In the rows, zero is written as 128.
Known rows, with every step that occurs:
sufiv > telug > zosovo: [164 110 172 110 131 122 134 125 113 103  76 173 126 113 185  99 130 137
  94 116 147 127 178 198 158 132 118  74 136 108 100 100 152  69 167 132
 107 107  79 118 136]
fepip > zosovo: [147 106 138 173 116 140 133 168 133 137 153 182 114 124 147 111 101 145
 172 142 138 131 140 141 150 112  99 148 123 146 125 117 158 131 145 136
 141  98 160 113 132]
mapo > fogab > zosovo > telug > zaku > dani: [ 81 200  97 118 147 119 144 169 146 181  85 129 179 167  84 113  48 117
 122  72 160  69 174 124 119 161 156  92 141 119 107 160  70 182 155  54
 129 132 180 152 180]
seko > fepip > zosovo: [110 120 104 156 155 147 111 124 115 166 173 175 112 124 159 104  94 112
 188 140 121 143 162 175 121 101  87 109 102 148  99 125 208  80 135 159
 163 149 167 128 127]
telug > zaku: [167 128 100 140 142 115 148 179 148 124 161 171 133 138 129 103 107 116
 119 123 135  81 163 157  95 167 151 109 105 150 184 110 110 129  96 113
 131 130  77 135 152]
zaku > telug: [191 144 128 132 111 135 120 140 122 153 141 116 109 118 141 144 134 149
 153 108 145 104 109 141 144 147 138 145  98 168 140 173 116 132 112 100
 100 104 145 135 159]
mapo > fogab > zosovo: [111 134 116 162 143 135 141 139 119 122 128 106 173 161 135 108 134 137
 103  87 186 136 154 147 174 140 160 111 192  69 109 116 138 153 167  82
 161 120 159 124 187]
zaku > telug > zosovo > fogab > mapo: [ 94 123 143  97  88 124 124 107  77 102  66 172 135 126 101 154 183 162
 132 125 172 155  96 143 192  98  82 105  59 140 106 130 114 141 123 118
 109 146  79 169 133]
fepip > zosovo > fogab: [113 126 149 155  97 132 129 141 129  89 110 188 161  99 133 130 109 134
 166 159 140 157 106 111 167 130  98 168  87 142 100 118 177 142 150 139
 106 165 176 123 149]
fozen > fogab: [154 121 116 160 137 116  79 154 120 159 169 124 159 123 118 144 140  80
 120 149 129  51 127 135  81 132 109 179  94  96 161  99 143 155 143 132
  92  75 165 157 151]
fogab > punat > telug: [149 133 150 125 156  93 113 118 160 137 138  95  87 131 158 128 140 153
 107 129  97  99 130 138  94 161 135 129 183 107 102 124 139 111 122 168
 121 128  95 112  80]
fozen > fogab > punat > telug: [149 124 143 136 159  79  85 117 157 156 142  89 119 147 133 144 154 114
  94 144  92  64 120 117  65 159 112 162 146  89 109 109 141 127 134 176
  92  98 118 138  74]
dani > zaku > telug > punat > fogab > zosovo: [141  84 120 168 133 161 112  93 117 112  90  91 132 169  88  86 168  99
  78 126 106 187 116 115 100 114 141 140  95 132 102 117  81  87 140  88
 160 127  75 101 120]
rugilu > mapo > fogab > punat: [ 98 135 109 119 123 115 151  93 141  91 131  38 129 119 163 159 171 129
 144 117 102 120 117 141 161 153 124 124 211  56 140 154 139 153 102 156
 156 129 165 100 149]
seko > fepip > zosovo > telug > punat > fogab > mapo: [ 71 106 116 145 144 179 119  59 105 167 121 179  90 120 102 123 104  98
 163 162 121 176 112  80 104  90  83 119  93 150  87 117 113 119 107 171
 154 168 103 157  89]
bogop > fepip > zosovo: [121  95 116 139 116 138 149 127 132 123 152 164  89 114 145 114 104  91
 162 131 143 130 122 125 175 112 106 118 137 136 113 122 191 111 146 144
 152 118 171 160 121]
punat > telug > zosovo > fogab > mapo: [ 67 112 152  97 126 109 117 115 108 114  69 192 135 131 125 127 177 151
  94 133 168 160 117 151 155 106  95  83  92 122  92  80 119 127 131 156
 125 163  60 163 102]
dani > zaku > telug > zosovo > fogab > mapo: [111 102 132 110 132 124 106  96  64  67  65 159 156 147  85 124 170 149
 124 122 155 177 100 159 191  97  68  72  15 136 125 117 122 101 137 120
 131 148  67 147  99]
fepip > zosovo > telug: [141 159 134 141 133 126 133 150 149 145 114 155 133 131 134 124  66 166
 164 125 129 136 141  91 151 127 115 133 118 141 123 133 150 149 173 131
 119 146 184 121 118]
punat > telug: [150 134 140 137 163 117 121 153 147 173 149 145 115 129 183 112 123 135
 100 120 144 106 130 154  86 153 150 116 135 145 121  96 126 113 131 158
 117 129 119 129 120]
dani > zaku: [184 102 112 160 192 135  92 145  92  97 159 101 157 152 125  91 104 121
 121 124 124 120 138 185 113 134 115 100  69 121 184 102 147  87 143 133
 164 127 124 103 114]
fogab > mapo > rugilu: [163  96 150  92 103 127 127 119  94 105 214 144  80 138 145 147 113 142
 183 110 186 149 161 135 195 103 121 140 159 119 194 117  98 134  84 100
 135  76 112 114 131]
dani > zaku > telug > punat > fogab > fozen: [164  77 151 145 154 184 137  78 111  99 159 109 118 106  92 122 106  95
 149 141  60 144  89  73 103 105 162 157 108 176 170 198  71  99 109 128
 140  98  64  91  72]
zaku > telug > punat > fogab > zosovo: [122 108 125 151  92 157 127 105 137 136  90 112 111 135 101 112 171 112
  93 129 124 167 115 101 104 117 159 168 135 140  79 126  70 121 133  86
 137 123  92 117 146]
nerez > fogab: [111 145 133 125 103 143 122 202 123 139 150 112 139  95 142 156 150 112
 138 192 148 113 127 171  90  98 137 128 143 144 149 135 103 167 136 153
  98 124 173 180 150]
bogop > fepip: [138 120 106  98 130 134 116 109 119 123 170 108  99  93 142 131 130  76
 121 115 150  92 114 144 147 138 144 101 155 125 153 120 166 122 121 136
 134 131 147 179 144]
zosovo > nutu: [162 202 117 106 112 107 123 174 146 155 146 100 118 101 122 183 123 152
 103 136 100  87 124 156 119 131 169 169 144 122 165  97 177 171 116 111
 122 126 189 133 133]
punat > fogab: [150 128 141 120 137 148 115 106 128 133 160 118 112 113 155 121 126 104
 124 158 117 131  98 102  90 153 150 154 133 161 121 109 110 154  83 124
 125 132 124 150 164]
nerez > fogab > mapo > rugilu: [118 109 155  82  83 137 136 156  87 108 202 134  91 127 134 170 138 125
 189 158 189 167 151 143 167  74 127 130 166 132 185 130  76 157  92 131
 110  72 133 159 131]
dani > zaku > telug > punat: [191 100 111 185 143 153 103 129 112 100 108 129 128 106 107 107 125 122
 111 118 109 118 128 165  94 117 129 132  42 137 182 155 102  50 159 122
 131  98  98  68 112]
fozen > fogab > mapo > rugilu: [153  85 140 108 112 116 104 125  88 126 217 137 112 152 118 161 131 105
 169 125 175 118 151 117 160  97 101 170 126  97 197  99 101 150  93 110
 105  38 127 138 118]
zosovo > telug: [155 179 131 106 143 123 109 139 138 152 129 109 143 118 143 134  85 155
 130 119 132 106 136 110 131 155 144 122 128 123 151 131 129 161 149 123
 106 161 167 133 135]
dani > zaku > telug > punat > fogab > zosovo > fepip: [141  93  92 196 139 151 149 122 123 121  85  88 162 189  73  77 146 135
  79 101 125 202  82  59 100 134 116 138  75 169  98 143 110  84 130  88
 167 133 118  74 141]
dani > zaku > telug > punat > fogab: [184  96 133 161 152 167 100  84 118 102 107 114 120 111 116 103 132 100
 102 152  90 151  80  99  73 132 142 153  48 171 145 149  77  80 117 118
 126 120  83  96 125]
nerez > fogab > punat: [115 146 134 114 106 111 126 160 128 104 137  60 107 101 112 176 164 138
 152 194  99 105 127 153 105 116 120 139 197 106 135 161 123 152 119 166
 106 119 141 158 107]
seko > fepip > zosovo > fogab: [ 86 135 122 129 128 146 107 104 108 118 131 174 164  98 144 123 103 102
 185 149 130 171 117 148 142 118  86 132  67 145  78 126 220 102 137 161
 123 201 181 136 144]
zosovo > fogab: [128 146 140 110 103 133 107 133 113  90 127 138 176  80 133 153 132 122
 134 147 143 124  93 136 143 154 134 151 102 125 135 115 158 152 125 134
  91 177 158 133 171]
sufiv > mamug: [185 135 128 154 157 146 148 186  93 166 192 139 109 112 132 105 117 168
 141  82 125  92 115 151 145 149 152 132 166 141 135 144 137 131 111 114
  96 125 139 142 175]
rugilu > mapo: [ 89 115  99 111  83 144 145 150 133 149 155  86 119 121 179 153 177  98
 144 137 122 128 125 178 115 125 117 124 144 117 158  98 113 154  91 163
 161 143 168 117 154]

Rows:
[ 90 135 129 114 153 101 157  88 169 127 114  61 118 145 195 137 168 137
 109 107 109 121 112 132 115 165 142 108 207  86  99 131 127 129 116 188
 144 142 143 106 109]  rugilu > mapo > fogab > punat > telug
[119 131 130 128 145  71 139 148 167 132  74 123 118 164 150  81 147 203
  71  98 106 154 132  95  97 134 103  72 142 138 100 141 164  70 122 145
 148 128  95  80 111]  fogab > punat > telug > zosovo > fepip
[156  97 165  83 114 144 127  81  97 102 207 131  70 141 146 136 115 120
 175 131 161 181 119  87 169 109 135 156 154 146 166 110  74 152  42 102
 135  84  92 134 140]  punat > fogab > mapo > rugilu
[ 58 155 101 102 140 102 163 141 177 175 100 102 124 152 154 127 114  91
 124  99  99  51 142 149  71 175 132  94 161 128  98 161  59 155  92 147
 144 117 157 133 129]  rugilu > mapo > fogab > punat > telug > zaku > dani
[173 121 123 164  86 145 118 134 130 126 113 152 101  69 121 134 137 135
 125 117 122  99 121 141  99 127 147 159  91 143 159 180  95  95 142 118
 102  95 112  92 151]  zaku > telug > punat
[127 162  93 122 171 113 140 134 166 164 131 193 141 166 125  87  58 121
 146 114 124 129 177 124 102 147 111  69  78 160 126 127 162 105 130 122
 134 185 122 143 114]  seko > fepip > zosovo > telug > zaku
[141 102 153 106 142 176 144  99 118 131 206 106 114 106 131 138 105  97
 171 153  94 123 102  66 129 121 171 161 189 171 153 155  97 168  77 131
 140 111  98 135 112]  punat > fogab > fozen
[ 66  82 122 127  94 143 145  98  88  93 128 190 125 111  87 154 140  94
 178 148 185 151  80 103 217 110  72 125 105 134 100 101 167 162 125 157
 129 156 141 193 104]  bogop > fepip > zosovo > fogab > mapo
[160 140 145 104 110 111 112 131 120 132  71 142  98 126 159 111 162 175
 105 105 134 136 144 165 145  96 127  88  83 151 126 157 117  93 140  88
 115  97  86 130 145]  zaku > telug > zosovo
[110 105 188  48 110  96 116  93 111  87 116 188 109 138 165 120 142 156
 123 113 177 208 151 125 186  88 119  97 122 114 128  98 107 102 110 119
 110 120  64 118 108]  punat > telug > zosovo > fogab > mapo > rugilu
[127 164 111 109 102 111 150 136 153 140 136 132  82 106 122 172 105 120
 122 138 105 117 118 122 165 103 141 150 144 131 121  99 218 150 140 123
 139 119 208 161 102]  bogop > fepip > zosovo > nutu
[114 117 133 123 122 158 129  68 164 120  85 153  93  85 120 110  90  79
 107 159  95 161  95  25 103 123 137 139 122 148 105 137 122 120 146 143
 116 152 127 135 118]  bogop > fepip > zosovo > telug > punat > fogab
[117 152 102 127 122 126 120 198 131 180 149 167 122 118 109 118  68  95
 148 120 126  26 167 175  73 156 132 118 106 168 154 153  72 156  93  93
 126 100 147 147 164]  telug > zaku > dani
[ 77 110 120 134  98 150 138 184  83 141 162 138 120 110 100 178 172 121
 164 187 182 116 119 169 136  88 102 119 143 141 148 113  85 192 112 170
 118 106 130 214 119]  nerez > fogab > mapo
[103 125 109 113 165  85 184 121 200 126 115 112 128 171 176 110 153 113
  87 101 106 115 147 126  96 190 142  80 175 110 124 120  95 124  88 155
 151 148  79 114 116]  rugilu > mapo > fogab > punat > telug > zaku
[106 143 114 153 137 150 104 115 139 157 102 175 124  84 130 105  67 129
 141 131 102 140 166 128  84  94 112 114 100 117 123 155 164  77 184 165
 132 173 153  89 106]  seko > fepip > zosovo > telug > punat
[103  99 126 162 101 160 124 123 130 126 111 121 116 127 110 101 162  99
  75 150 120 155 135 117  88 108 162 158 164 106  92  93  80 123 132 105
 155 130  89 109 145]  telug > punat > fogab > zosovo
[152 146 112 133 104 102 155 157 137 143  81 139 132 148 136  99 138 194
 105  82 147 157 110 100 140 121 102  89  78 183 129 178 149  88 124  90
 132 109 133  99 170]  zaku > telug > zosovo > fepip
[156 118 115 135 171  63 129 142 186 144 133 140 126 176 115 110 134 106
  73 133  96  53 153 117  42 177 123 132 121 118 133 103 110 113 110 148
  99 111  55 145  80]  fozen > fogab > punat > telug > zaku
[184  88 157 176 112 154 136 133 119  98 110 183 131  56 153 121 109 104
 113 139 132  89 147 175 113 165 145 146 148 111 134 120 125  69 164 165
  80 108 104  84 134]  sufiv > telug > punat
[115 158 104 128 132 110  99 139 130 178 104  85 177 176  86 138 134 121
  96 111 148 106 154 101 112 125 126 152 133  73 112  89 127 171 192 105
 100 132 175 160 128]  fozen > fogab > zosovo > telug
[107  77 124 159 115 169 126 102 101 127 140 167  91  94  99 134 149 106
 128 171 134 129  96 106 102 116 119 152 121 138 143 103  65 149  79 152
 148 112  64 141 123]  telug > punat > fogab > mapo
[141 159 127 141 117 141 105 136 143 127  94 143 132  69 121 122  91 141
 103 127 109  98 152 117  89 129 153 139 121 100 173 147 109 113 174 138
 109 143 134  81 132]  zosovo > telug > punat
[ 83 114 120 113 126 170 191 114 126 119 191  83 158 116 163 159 127  98
 183 108 127 121 127 118 175 113 162 115 215 114 177 175 112 174 116 152
 168 111 170 111 139]  rugilu > mapo > fogab > fozen
[146 150 151 132 182  93 133  97 160 126 123  95 120 136 174 124 125 158
 104 103 121 104 125 124 124 175 157 122 203  90 105 146 139 121 137 157
 125 118 122 114 109]  mapo > fogab > punat > telug
[ 84 134 143 111 157 101 109  71 146 134 114 130 115 128 156 129 127 125
 147 148  92 157 112 129 111 139  94 118 131 126  38 136 204  78 134 196
 116 198 133 125  74]  seko > fepip > zosovo > fogab > punat > telug
[ 99  98 160 129 102 164 161 131 117  84 161 169 157  96 106 152  92 121
 208 152 111 142 114  81 196 104 127 167 150 150 128 165 150 158 139 143
 122 139 153 108  90]  fepip > zosovo > fogab > fozen
[115 202 109 122 123 107 148 149 143 142 112  76 161 146 112 161 140 160
  81  98 137 122 143 147 166 126 192 151 192  68 116  92 171 179 159  68
 145 125 200 134 160]  mapo > fogab > zosovo > nutu
[168 118 103 146 152 102 131 151 119 115  75 124 152 178 120  72 134 189
  93  77 133 175 116 117 137 114  91  61  27 177 154 163 159  55 142  94
 157 119 119  79 134]  dani > zaku > telug > zosovo > fepip
[123 209 151  79 153  55 130 111 182 129  51 101 107 134 157 144 147 191
  37 104  74 129 143 147 125 110 175 100 181  75  96 122 182 118 157 116
 133 114 120 113  95]  mapo > fogab > punat > telug > zosovo > nutu
[141 119 176  53  75 106 123  82  92  70 115 166 105 134 138 149 151 161
 158 106 178 208 133 118 228  83 106 118  92 135 148 149  95 116 101  81
  97 102  80 123 138]  zaku > telug > zosovo > fogab > mapo > rugilu
[114 121 152 101 111 155 145 126 106  85 177 125 170  81 110 167 106 111
 178 136 117 116 104  99 169 127 152 159 156 138 163 167 139 166 120 138
 113 153 134 119 113]  zosovo > fogab > fozen
[133 145 152 109 104 107 109 100 121  62 118  81 136  97 112 167 146 147
 143 154  92 117 103 123 148 165 115 163 158  91 117 154 160 140 115 149
 105 173 133 110 123]  zosovo > fogab > punat
[158 122 124 145 133  91  84 117 129 127 157  68 127 125  90 167 156 110
 138 158  85  50 126 130  94 141  96 189 149  66 145 135 151 142 124 143
  97  82 139 134 106]  fozen > fogab > punat
[ 55 118  91 140 113 150 166 139 133 135 122  71 167 173 160 125 185 112
 104  93 170 159 149 158 170 127 144 101 195  64 103  93 113 163 141 113
 186 141 183 127 182]  rugilu > mapo > fogab > zosovo
[210 119 118 155 171 138 105 126  99 119 142  95 137 156 121 115 126 140
 140 100 128 123 106 165 138 142 114 116  42 166 165 151 128  88 138 110
 130 110 129 118 120]  dani > zaku > telug
[ 83 188  95 106 123 122 128 192 138 199 100 132 147 168  78 113  64 119
 124  90 136  62 185 138  96 153 136  97 125 141 109 145  59 173 136  66
 128 140 156 155 151]  fogab > zosovo > telug > zaku > dani
[111 125  97 170 119 134 157 147 142 150 134  94 156 184 106  95 143 140
  99 115 150 180  94  51 121 148 128 144 150 165  82 107 130 151  97  96
 166 148 152 120 178]  punat > fogab > zosovo > fepip
[178 120 133 119 162 111 101 120 101 104  71 128 127 160 140  85 146 162
  92  96 112 155 148 185 139  94 109  62  28 141 148 142 131  52 158  93
 146 104  75 104 112]  dani > zaku > telug > zosovo
[113 118 129 127 123 150 125 120 124 143 133  91 121 166 124 110 161 104
 100 136 138 166 127 118 121 131 151 145 168 125  79  83  97 159 110  93
 157 143 110 151 158]  punat > fogab > zosovo
[127 132 130 177 108 143 132 147 159 129  84 186 123  79 117 111  69 151
 134 137 109 127 157  99 109 108 127 151 113 114 149 141 125 108 192 144
 118 131 147  77 116]  fepip > zosovo > telug > punat
[122 148 164 102 135  89 111 102 160  99 105 100 126 118 145 143 144 145
 105 140 101 126  99 118 113 174 133 137 156 111  87 127 149 121 127 171
  92 178 110 117  90]  zosovo > fogab > punat > telug
[ 75 108 139 114 135 168 137  98 101 122 182 162 155  99 118 147  90  97
 221 149 105 156 124 114 170  90 109 134 133 160 108 173 199 129 132 164
 135 185 158 123  93]  seko > fepip > zosovo > fogab > fozen
[122 177 100 135 104  93 110 170 146 180 128  76 149 163  69 182 173 119
  69 132 109  84 141 145 107 101 143 196 145  74 121  55 168 189 155  88
 119  97 196 159 117]  fozen > fogab > zosovo > nutu
[127 159 110 102 152 118 160 129 173 144 100 120 149 201 100  92 112 118
  75 111 131 146 156  71 100 171 165 100 129 145 110  89  77 162 114  77
 132 187  75 157 140]  punat > fogab > zosovo > telug > zaku
